What can hang from each mark
G: P
J: C E
V: C Y
C: E J V
E: G P
Y: G P
P: E G Y

Every row comes from one small tree of marks. Brackets hold a mark, then the marks that hang from it, in alphabetical order. Every link used is in the known rows. Which tree was each row made from?
(in the rows, 128 means zero)
Known rows
[C E J V]: [102 116 139 152  62 127 167 114 132 229 182  75  71 101  61  83  96 100
 118]
[C [E P] J [V Y]]: [ 93  91 120 153  99 123 168 102 111 232 178  65  67 126  74  95 106  81
 127]
[Y [P [E G]]]: [ 95  85 183 140 144 129 120 156 112 151  93 137  88 119 159 110 131 133
 139]
[E G [P Y]]: [126  94 136 132 188 106 151 128  83 125 130  81 123 138 181  63 108 143
 116]
[V Y]: [105  83 153 134 145 134 144 130 143 113 123 159 114 139 137 137  88 130
 120]
[V [C [J [E [G P]]]] Y]: [ 60  58 106 133 177 114 126 152 116 158 137 170 132 144 143 123  98  79
 107]
[P [Y G]]: [114 113 176 113 151 161 153 159 131 124 119 149 110  97 167 104  55 135
 119]
[Y P]: [101 119 177 136 124 138 144 128 140 156 108 139  87 127 136 143 125 115
 131]
[C J V]: [ 90 132 121 138  91 137 179 106 127 204 167 117  89 114  81 103  97  83
 121]
[P E Y]: [106  61 168 106 153 147 119 179 102 127 118 171  86 115 171 113  72 154
 104]
[Y G]: [122 135 188 129 127 140 134 154 165 120  99 124 135  87 137  86  83 144
 145]
[C [J [E [G [P Y]]]] V]: [ 88 134 101 135 128 119 162 136 101 192 140 110  92 114  92  89 109  88
 115]
[Y [G P]]: [141 157 179 126 127 134 135 155 152 107  89 118 141 111 141  82  94 120
 133]
[P G Y]: [ 89 103 185 110 155 174 146 166 105 132 140 156 108 108 190 103  75 133
  97]
[P E G]: [ 87  79 197 121 137 145  90 190 117 131 108 150 115 101 168  84 113 159
 122]
[V C [Y G [P E]]]: [ 48  39 174 124 179 164 117 165 130 152  97 183 104 112 179 145  83  79
 145]
[C [V [Y P]]]: [ 85 105 150 132 123 162 173 105 128 157 127 131  65 128 113 154  94  81
 132]
[J [C [V [Y P]]]]: [ 53 130 130 103 145 145 159 134 112 160 152 138  83  97 126 150  91  89
 134]
[J C [E P]]: [ 71 145 105  94 177  79  93 172 120 145 117 117 115 100 114 132 134 148
 132]
[J [C V] [E G]]: [ 58 144 107 105 168  97 119 172 107 144 123 109 104  74 110 107 115 137
 134]

Which tree is each row?
[132 115 156 144  99 128 164 126 106 154 148  52  75 114 111  68  90 113
 106] -> [C [E [G [P Y]]] V]
[136 137 184 123 131 134 117 173 143 106  78 125 134 107 148  76  97 129
 136] -> [Y [G [P E]]]
[ 61 130 124 101 143 140 157 134 116 148 159 136  94  96 122 140  83 100
 128] -> [J [C [V Y]]]
[ 69  88 118 125 139 109 118 150 143 176 146 158 126 120 118 120 102 102
 105] -> [V [C [J E]]]
[ 53  59 169 127 174 165 135 147 139 151 106 175 111 115 172 150  81  70
 140] -> [V C [Y G P]]
[ 71 110  93 135 137 121 156 119 115 205 139 118  83 127  77 127 116  80
 132] -> [C [J [E P]] [V Y]]
[ 75  88 112 123 159 110 127 157 116 167 144 153 128 128 142 103  99  92
  95] -> [V [C [J [E [G [P Y]]]]]]
[ 48 154 108  91 171 108 107 166 105 165 125 101  95  86 111 129 132 119
 136] -> [J [C V] [E [P G]]]
[100  72 148 129 126 110 117 132 143 159 154 103 110 126 130 110  99 116
 104] -> [V [C [E P]]]
[ 92 129 141 110 132 100 124 149 122 159 162  91 107  96 122 105 107 143
 124] -> [J [C [E P]]]
[ 50 121 143 100 151 152 144 154 110 160 135 140  85  81 135 136  88  95
 147] -> [J [C [V [Y G [P E]]]]]
[100 118 111 145 148  79 125 147 119 180 129 110 130 123 107  75 137 137
 126] -> [C [J [E G P]]]
[ 76  65 147 138 143 137 131 156 134 176 143 141 128 120 142  99  75  70
 119] -> [V [C E J] [Y [G P]]]
[ 78 136 141 109 108 125 145 141 124 170 171  94  83  79 101 114  89 121
 124] -> [J [C E V]]
[106 108 157 114 168 139 140 138 100 142 133 110 111 133 176 101 108 126
 111] -> [E [P G Y]]
[ 96 118 121 144 136  89 126 155 129 174 129 129 130 113 103  79 125 142
 121] -> [C [J [E G]]]
[ 68  59 157 122 170 153 131 150 149 127 119 170 132 113 164 131  64  92
 129] -> [V C [Y G]]
[ 98 133 145 118 134  98 128 162 112 140 156  93 119  94 135  80 103 142
 116] -> [J [C [E [G P]]]]
[ 82  91 153 130 126 162 161 117 121 158 120 137  60 125 117 151  96  87
 134] -> [C [V [Y [P E]]]]
[108  88 159 142  89 143 158 115 138 165 151  86  61 112  86 120  81 113
 121] -> [C E [V Y]]
[ 77 106 115 140 111 147 184 105 121 198 164 134  87 124  91 119  88  71
 125] -> [C J [V Y]]
